Known rows, with every way that one mark hangs from another:
Q_539{Q_371{Q_821} Q_570{Q_855}}: [  1   1 -44 -73  16 -22  27  -5 -12  15 -29 -21  -9  16  55   3  10  31
 -61  19  29  -4  -1  -3   8   0  43 -30  10  29   3  34  17 -21 -39 -57
   3  17  36  23 -58   2  18  15 -31  -4  24 -18   9  90  -4   7 -55  37
 -29]
Q_408{Q_821{Q_539{Q_570}}}: [-33  -9 -37 -18  23 -11   6 -17  -3  40   8  -3  21 -26  53 -41  35 -29
  19  21  73  36  -4  14 -76 -28  -8   2  11 -32  82 -33  -1   3  -9 -15
  -4 -16 -24   0  16   9 -17 -15 -18 -23  32  12  27  21 -23  10 -23 -12
 -15]
Q_570{Q_371 Q_855{Q_408 Q_821{Q_539}}}: [ -1 -32 -18  10 -15  -6 -36  27  14  59 -46  59  20 -23  -1 -20  -4   5
 -24 -37  -6   0  -4   1  85  12  38 -28 -16  17 -64 -44 -33  28  32  18
 -32   2  17  29  -8  -3  -1  -6  23  61  52  11 -32  12  12 -13  12 -28
  34]
Q_821{Q_539{Q_371} Q_855}: [  2  -3  -9 -37  14  -6  11  32 -14  24 -26  19  47  26 -35   3  -3  34
 -10  32  51 -12  59  16 -23  62 -19  -2  -7   0  49 -15   2 -12 -23 -15
  10 -20  73  16  53 -13 -23  17   2 -15 -27  -3 -13  32 -21 -11  54 -22
 -11]
Q_371{Q_821{Q_539}}: [  0   0  23  12 -10   0 -16  10  20  22 -23 -52   5  -8 -58 -27  33   0
  16  52  38  12  20   6  27  26  -4  -4 -22  -7  51  10 -13  -2 -34 -18
   7  54  30  19  25   1  -2  27 -11 -58   1  -2 -26  10  -6  15  18 -30
  -1]
Q_855{Q_371}: [ 18  43  19  -6 -18   3  34  -6 -39 -34 -74   4 -17  26 -49   1  16 -38
  11  30 -16  26  24  15  16  20  16  -9  -7  -9 -15  41  -6  -1  10 -32
  41 -12  23 -20   6   5 -24  -7  -2 -67 -10 -12  15   1  -6  14   5  51
 -16]
Q_539{Q_371{Q_408 Q_821} Q_570}: [-10  29  -6 -60  -5 -48  -3  -3  -3 -17  16 -35  -5  31  61   4 -14  23
 -58  47  24  -1  17 -45  26  13  22  -3  15  18   8  44  26 -30 -35 -29
   1  -4  15  13 -41   2  36  10 -48 -15 -12  16 -12  94   5  -9 -21 -15
  -5]
Q_371{Q_821{Q_855}}: [ -1  38   1   6 -10  16 -18   8   4 -15  -6 -62  -2   5 -78  41  23   2
  32  36  -3  -2  26   5  -9  35   4  -7  -1   5  34  28  -7   5 -62 -41
  36  10  58  33  33   4  18   6 -26 -47 -26 -21 -13   1   2  11  18  37
  -9]
Q_570{Q_371}: [ 33 -20 -18 -35  -8   4  15   2  -5  -7 -16  26  -8  20   3  -2  24 -17
  -8  13   1   2   1  -9  28  37  17   2   1   8  26  21 -11  14   7 -26
   0  -5  -4 -21  -3  11 -33 -15  -2   3  37 -10  -1  33  -3 -22  48  20
  -7]
Q_821{Q_539}: [ -3  -5   9  -5   0  -3  16  12   4  21  -9   1  18  10 -47 -26  22 -29
  31  25  59  23  24  14   5  30 -16   8 -13 -11  46  -1 -25  -7  -6 -13
   8  14  13 -16  36  -4 -44  29   1 -31   8  -3   1   4 -10  -7  20 -42
 -14]
Q_570{Q_855{Q_408{Q_371 Q_821} Q_539}}: [ 10  -5 -31  47  -2  27  49  -9  31  20  14  56 -24  -7   8  -6 -10 -20
  37 -52 -18   5 -54   0  -6 -48  30  -5  -5  -3 -39 -27  18   3  18 -13
 -21   3 -35 -27  -8   3   4 -35  56  77   9 -14   7 -54   6  10 -68  11
  -5]
Q_371{Q_408{Q_821}}: [-21  45 -19  14 -16  -8   8  -6   9  -7  45  34 -24   5 -18 -19  10 -36
  37  21  14   5   4 -30  -2  23  17  20  20 -17  12   0   7   5  -4 -18
  17 -39 -22 -27   2   5   7 -41 -23  12   6   6  22  11 -10 -22 -13   7
  -5]
Q_408{Q_371 Q_821{Q_539 Q_855}}: [-20   7 -59  23  -3   8   8  -6   8  61 -33  21  20  -9 -14  -3  27 -25
  56   5  47   6   5  17 -74 -15  19   5   0 -13  86 -40  28  29 -30 -23
 -11 -49  40  30  25  11 -20 -38  25  25 -22 -19   0 -13 -20   7  12  -1
   7]
Q_570{Q_855{Q_821}}: [ -8  16 -15   2 -16  -1 -40  15 -12  -7 -36  26 -31 -12 -61   2  15 -17
  32 -21 -11   8  -5  19  21  42  31 -18  -3  23 -53  22  -9  19  -6 -18
  31   9  26   4 -24  -5  -8  13   1   5  37 -15  24  20  -9 -14 -12  46
 -25]
Q_408{Q_821}: [ -4  -6 -28   8  -9  17  -3 -13  -3   5  23  24 -27 -13 -15 -29  37 -34
  43  27  10   8 -10   3 -44  -1   4  -1  12 -29  64   4   9  14 -10 -31
  24 -14 -21 -13   4   6 -19 -37  -2 -26  22   0  34  -9 -23  -7 -16  49
 -25]
Q_539{Q_570}: [-14  13 -13 -40   7 -16  26 -10 -19 -21  18 -33  -3  18  43   9  20 -44
  11  13  45  36  -3   5 -52 -10   6   5  16 -10  30  32 -17  -9 -19 -39
  12 -15 -13 -21  -4  23 -31  31 -36 -25  12 -10  29  30  -8 -10 -33  15
 -38]
Q_408{Q_371 Q_821{Q_855{Q_539 Q_570}}}: [  3   9 -26  43  19  33  14 -27   3 -10  10 -28 -13 -17 -17  38   4   4
  52 -42 -28 -26 -23  34 -83 -28 -17  20  12  12  37 -16  38  25 -16  22
 -13 -25  -5  -2  -9   8   1 -25  24  28 -35 -43  27 -63 -11  19  13  47
   2]
Q_539{Q_371{Q_821} Q_570{Q_855{Q_408}}}: [ -5 -11 -28 -46   5 -10  29  -2   5  21  14 -14  -7  13  67   8 -12  26
 -76   9  12  -3 -12 -20  37 -37  47 -38   9  14 -25  14  -2 -20 -23 -49
 -14  16  25  31 -45   3  23  11 -19  15  12  10 -19  61  15   9 -85  19
 -15]
Q_570{Q_855{Q_539{Q_371} Q_821}}: [ 29 -11   2 -13   4  -1 -47  14 -13 -25 -48  58 -11   2 -22   0  -9  52
 -13 -29 -36 -19  -2  19  13  55 -12  -8 -19  31 -72  27  22  -9  10  23
  31  37   2 -20 -23 -34  16   9  25  16  34  -8  25  27  -3 -10  10  26
 -20]
Q_371{Q_408 Q_821{Q_539}}: [-19  47  25  21 -20 -27  -8  15  29  19  -5 -38   7   5 -58 -16   8  -7
  15  46  41  10  30 -31  71  42   6   7 -12   1   4   6 -11  -6 -29 -10
   2  23  27  11  15  -1  28  15 -30 -21 -14   2 -37  21   3   8  14 -63
  21]
Q_855{Q_371 Q_408{Q_821} Q_539}: [ 21   9  36  46 -10  28  19 -18 -10 -24 -21  31  -4 -12   1  -6  -4 -10
   4  -5 -56  17 -11   0 -13 -39 -17  -3 -14 -40 -46 -14   1  -9  51  20
  17   4 -46 -27  29 -11  21 -50  34 -31 -19  25   9 -77  12  27 -22  27
  16]
Q_408{Q_371 Q_821{Q_539{Q_570}}}: [-24 -16 -67  -4   3 -15   4 -27   0  61 -18  15  16 -11  72 -32  32 -48
  33   8  72  35 -21  10 -74 -62  28   3   6 -16  95 -26  31  11 -12 -23
 -28 -30 -13  11 -20  19 -34 -24  11  14  13  -7  11  21 -20   8 -31 -16
  -1]
Q_855{Q_539 Q_570{Q_371}}: [ 38 -21  28  -3  34  20  24 -10   3 -47  -1 -41 -15 -10 -12  16  -4  24
 -16 -42 -50 -26 -17  25  14  24 -46  25   1  26  -9  14  -7   3  27  44
 -14  33 -43 -41 -15   3 -17  25   1   8  19 -33  11 -30   7  12  68   8
   4]
Q_855{Q_408 Q_570 Q_821}: [-22 -28  61  46 -25  19 -71   7  -2 -33  53 -45 -33 -27 -53   7 -18 -12
  16 -22 -65 -27 -13  12  38 -22 -19 -16  11  -3 -41   2 -42  30  28  46
  -4  13 -12  30 -22  -3  -6  39  -9 -22 -11  21 -16 -71  15 -11  -3  18
   5]

Rows:
[  11   50   65   40   21   37   48   -3  -23  -52  -12  -54    1    3
  -67   64  -38   19    5  -42  -76  -16   27   35   -5  -13  -37    4
    2    0  -84   -6  -29   -1   24   40    9  -10   20    1   41    4
   18   24   11  -23  -68  -16    5 -100   28   35   18   32   21] => Q_821{Q_855{Q_371 Q_408 Q_539 Q_570}}
[ 33 -12  12   2  -1  17  32  12  26 -11  17  24 -14   7 -17   8 -20  40
 -33 -16 -30 -21 -17 -10  56  -1   6 -17 -19  18 -61   5   0 -21   4 -14
   6  56   3  -9  -3 -16  34   4  31  25   3   1 -17  -8  12  13 -43   5
  -7] => Q_570{Q_855{Q_408 Q_539{Q_371{Q_821}}}}
[ -9  20 -14 -71   2 -44  25  -1 -21 -25  30  17   6  50  78   5 -22   4
 -50  22  38   3  13 -38   1  17  14   9  21   7  -4  31  15 -35 -11 -25
   0 -41  -1 -22 -33   3  -1  14 -39   4  -3   9  14  86  -4 -31 -13 -17
 -21] => Q_539{Q_371{Q_408} Q_570}
[  9 -47  23   6   1  24  33  -3  18 -10  53 -25 -24  -5  -6   5 -14 -13
 -21 -27 -49 -35 -20  -3  65 -21   5  -4  17  10 -13 -11 -44  26  37  15
 -45  -5 -19   3 -18  17 -27  13   0  25   4  -3 -26 -47  18  -2  16  12
  19] => Q_855{Q_408 Q_570{Q_371}}
[ 12  34  35 -11  35   2  29  11  -9 -57  34 -33   1  21 -46  48 -45  58
 -12 -32 -35 -50  30   8  -4  54 -50  28  13  34 -38   7  13 -15  -7  39
   8 -11  23 -18  15 -14  22  27 -14  16 -48 -28  16 -15   4  -3  61   4
   1] => Q_821{Q_855{Q_539{Q_371{Q_408}} Q_570}}
[-21   8  32  23   3  29  34   7   1 -22  69 -57 -13   3 -68  43 -19 -10
  26 -22 -26 -26  13  16  -8  -9  -9   2  23   0 -18 -12 -48  17  -6  -2
  -9 -27  29  19  31  17 -16  32 -12   2 -47 -15  -6 -76  15   7  -3  34
  -7] => Q_821{Q_855{Q_408 Q_570}}
[-13  15 -13 -10  -7 -33 -37  33 -10  31 -51  65   4  -1 -40 -22 -16  33
 -13  -7  21 -12  26  -4  67  69  29 -14 -10  26 -64  -8   8   2   5  11
   6  -3  44   8 -26 -23  16  15   3  31  26   4   0  63  -3 -23   9 -31
   6] => Q_570{Q_855{Q_821{Q_539{Q_371{Q_408}}}}}
[  3  39  12  27  37  33  23 -24 -29 -31 -40 -27  -4 -29 -43  31  10  20
  19 -23 -57 -13   5  48 -68   1 -32  11  10  -2  -9 -16  17  12   5  32
  27 -18   5  -5  13  -3  23 -26  -1 -38 -30 -32  44 -56  -2  41  29  77
   9] => Q_408{Q_821{Q_855{Q_371 Q_539 Q_570}}}
[ 13 -65  36  22  17  32  12 -17  13 -22  81   3 -20 -21  20 -12 -26  44
 -29 -19 -64 -57 -24   7 -16 -43 -52   9   8 -10  -4 -23   7  -4  44  52
 -21  25 -58 -15 -11 -22  10 -10  22   8 -14  19   2 -69   3   7 -11  13
  -1] => Q_855{Q_408{Q_821} Q_539{Q_371} Q_570}
[  0   8  30  -4   8 -10 -87   2 -31 -63  -3 -28   7 -15  38  26   2   7
  13 -21 -17  31 -12  13 -64   9 -47  16  -9  -3 -28  31   2 -15   1  41
  32  27 -44 -20  -3 -14  14  35 -17 -31  16  13  30  -6   0 -11  14  -1
 -20] => Q_855{Q_539{Q_570} Q_821}
[ 49   7 -23  -8  18  12  25   4  18  11 -55   5 -13 -11 -11  12  14  38
 -25 -24 -30 -10 -21   7  60  42  20  -3 -20  48 -42  12   8   2  -8 -13
   3  56  -1 -16 -20  -2  30 -15  12  31  50 -33  -7  30  10  20  26  19
  14] => Q_570{Q_371{Q_821} Q_855{Q_539}}
[ -1  15  16  19   8  14  30 -32 -27 -21  -8   9  10 -15  76   8 -11 -16
 -14 -12 -31  43 -19   5 -50 -80 -15  -6   3 -44 -42 -13   2 -19  41  21
  12 -11 -61 -18  20   6  25 -36  10 -23 -11  28  23 -51  15  33 -49  28
  11] => Q_855{Q_371 Q_408{Q_821} Q_539{Q_570}}
[ -5 -21 -54  24 -16   2   1 -12  11  60 -29  43   3 -11   8 -42  34 -42
  51  21  50   5 -15   7 -37 -33  20   8  -9 -19  88 -27  34  23 -10 -19
 -17 -18  -2   6  -6   7 -40 -39  31  12   7  -6   3  -5 -25   2 -13 -17
   1] => Q_408{Q_371 Q_821{Q_539}}
[-19   7 -11 -60  15 -56  27  13  -9  22   1  11  33  30  64 -19 -19  16
 -44  26  79  13  38 -22   5  20   2   6   7  -1  17   1   3 -34  -8  -7
 -14 -21  12 -11  -3   0 -11  26 -31   1   2  15   1  85  -9 -23   4 -76
  -5] => Q_821{Q_539{Q_371{Q_408} Q_570}}
[-10 -25 -29  41 -42  20  10 -15  22  20  46  44 -25   4  15 -20   9 -58
  40   6  -3   3 -35 -23 -16 -68  36  -7   6 -33  37 -21   4  23  10 -29
 -22 -28 -23   3  -5  11 -20 -47  37  36 -12  11 -16 -45  -2  -7 -55  14
  -6] => Q_855{Q_408{Q_371 Q_821}}
[ -7 -28 -15 -70  25 -33  21   4 -20  29 -12   4  36  24  65 -24   5  11
 -39  30  73  16  26   9 -26   3 -10  -1   0  -3  55   2   2 -28  -7 -20
  -8  -4  11  -1   4   1 -36  37 -21 -25  12  10   6  68 -15 -13   1 -38
 -24] => Q_821{Q_539{Q_371 Q_570}}
[  7 -34  26   5  -4   0 -85   2   0 -37  19   1  24 -20  83  24 -21  13
 -31 -44 -48  22 -24 -14 -10 -33 -28   3  -4  -1 -58  -2 -19  -5  32  58
 -12  14 -60  -3   4  -5  27   7   4  24  28  37  -6 -15  24 -19  16 -21
  22] => Q_855{Q_408 Q_539{Q_570{Q_371}} Q_821}
[  8  68  52  41  29   1  38 -28 -18 -49 -35 -22 -25 -18 -38  11 -19  11
   5 -26 -66 -16  -1  18  14   3 -26  22   8   6 -72   6  20  -4  41  54
  17  -6 -38 -37 -24  -3  38 -18 -13 -27 -25 -18  35 -47  12  38  18  25
  32] => Q_855{Q_371{Q_408{Q_821}} Q_539 Q_570}
[  3  22 -38 -49  17  -6   0  -5  -8   3 -19 -62  27   3  60  41  21   9
 -32   6  11  17   3  -4 -26   5  23  -8  14  18  36  17  -7   9 -44 -38
  -4 -20  28  30  -5  29  20  -5 -45  -5  14 -16  -4  55  14   6  19  32
   6] => Q_539{Q_570{Q_371{Q_821{Q_855}}}}
[  0   5   6 -33  -5 -33  11  25   5  20  -5  43  18  36 -15 -30 -16  20
 -22  39  49 -13  34 -22  47  60  -2   8  -6   0  11   0   6 -24   1   0
  -4  -9  26 -12  13 -15 -14  16  -4   1  -7  16 -18  59 -15 -24  34 -66
  -2] => Q_821{Q_539{Q_371{Q_408}}}
[ 21 -17  -8 -17  -6  -4 -14   6  21  38 -51 -18  24  -8  -8 -24  32   9
 -26  34  18  -2  16  -5  55  30  12 -11 -21  14  50   1  -4  15 -17 -13
 -14  37  22  20   1   7  -2  -5  -3 -22  36  -6 -39  43   1   2  56 -26
  23] => Q_570{Q_371{Q_821{Q_539}}}
[-37 -26 -42  25 -15  -3  13 -17  18  58  32  23  16 -11  78 -31   4 -55
  21   3  49  29 -29 -13 -41 -95  29  -7   6 -35  56 -48   0   9   8 -16
 -44 -34 -23  24   3  17 -20 -22  22  36  -4  21 -13 -18  -4   2 -63 -39
   7] => Q_855{Q_408{Q_371 Q_821{Q_539{Q_570}}}}
[ -8 -58  40  10 -37 -10 -90  30   4  21  12  47  28  -3  -8 -32 -18  23
 -25  28  -6 -15  22 -10  45   5 -18 -21 -18 -20 -10 -12 -14   0  27  37
  -4  19  20  35  22 -32  -6  16  21 -18  -4  57 -42   2  -4 -29  13 -49
   9] => Q_855{Q_408 Q_821{Q_539{Q_371}}}
[  11  -21   70   46   13   36   29   -2   21  -53   74  -54  -27   -8
  -42   15  -30    2   15  -39  -47  -21  -23   14    9  -29  -53   18
    1   -8  -43    1  -38   -7   34   46  -14   40  -51  -29   17    2
  -13   47   11    0  -26   -2   -6 -102   15   15   -8  -18   -2] => Q_855{Q_408 Q_539 Q_570}
[ -7  -7  20  -9 -23 -38 -91  30 -13   2 -29  42  19   6 -25 -23 -12  24
 -16  31   9 -13  41 -17  49  58  -9   0 -15   6 -13   8  10  -2   9  34
   9  -1  31  19  -2 -34   6  13  -7 -14   4  30 -20  49 -11 -37  48 -54
  10] => Q_855{Q_821{Q_539{Q_371{Q_408}}}}
[-28  29 -52 -61  18 -32  17  -8 -26  -4  41  21  16  26  82  15 -16  22
 -38  19  33  -5  18 -29 -57   9  16   4  40   1  24  -7  29 -21 -26 -24
   3 -75  11   3 -14   5  29 -27 -41  22 -14  12  27  78  -8 -22 -13  16
 -11] => Q_539{Q_371{Q_408{Q_821{Q_855}}} Q_570}
[ 17  19  10  17   3   8 -44  16 -10 -25 -44  24 -20 -18 -54  15   2  13
  30 -43 -29   6 -12  24   9  43 -14   0 -19  22 -73  18  -1   3   3  20
  36  39  -6 -25  -5 -21  12  18  13  12  36 -21  34  -8  -2  -5   0  19
 -19] => Q_570{Q_855{Q_539 Q_821}}
[ -4 -23  12  48 -47   6   1   3  38  39   9 -21  -5   7 -21 -12   2 -36
  17  24  17  10  -7 -20  49 -53  29 -15 -22  -8  25  -8  -3  11 -11 -25
 -30  25  23  36   4   7 -12   5  30   6 -35  14 -66 -31  10  13 -30 -52
  18] => Q_855{Q_408{Q_371{Q_821{Q_539}}}}
[ 15 -22  -4  57 -24  30   3 -19  29  -6  49  40 -14  -3  20  -4  -5 -26
  43 -21 -26   6 -43 -15 -33 -71  -7  13  -9 -26   7 -21  17   3  24  12
 -16   4 -61 -24  12  -1  -4 -40  54  37 -13  15  -7 -76   0   5 -32  -5
  -1] => Q_855{Q_408{Q_371 Q_821} Q_539}
[  -7   29   24   15   10   23   -4   -2    2  -21    6 -112  -21   -9
  -89   44   14   13   19   14  -27  -23   17   23    1   28   -7   -7
    9   17   29   24  -12   22  -53  -15   18   20   55   42    1   11
   17   29  -38  -43  -33  -37  -10  -15    4   25   23   48   -4] => Q_371{Q_821{Q_855{Q_570}}}
[ -6 -16  26  33 -25  -6 -78  -4  -3 -32  21 -10   5  -5  70  29 -30 -15
  13 -43 -35  27 -41 -10 -34 -72 -17   6 -11  -4 -49  11   7  -8  19  41
 -13   8 -46   5 -10  -1  10  17  24  26 -16  25 -10 -42  23 -12 -26 -30
   5] => Q_855{Q_408{Q_371} Q_539{Q_570} Q_821}
[ -3  -3 -39  -9  -1 -23  12   7  18  45  -7  58  18  -5  24 -35  12 -12
  -7  12  28  -2  10 -27  38  35  19  15   8  -4  22 -37   3  16  17   7
 -22 -36 -14 -14   2   6   8 -52  -7  40  38   7  -5  43  -3 -21  49 -39
  37] => Q_570{Q_371{Q_408{Q_821{Q_539}}}}
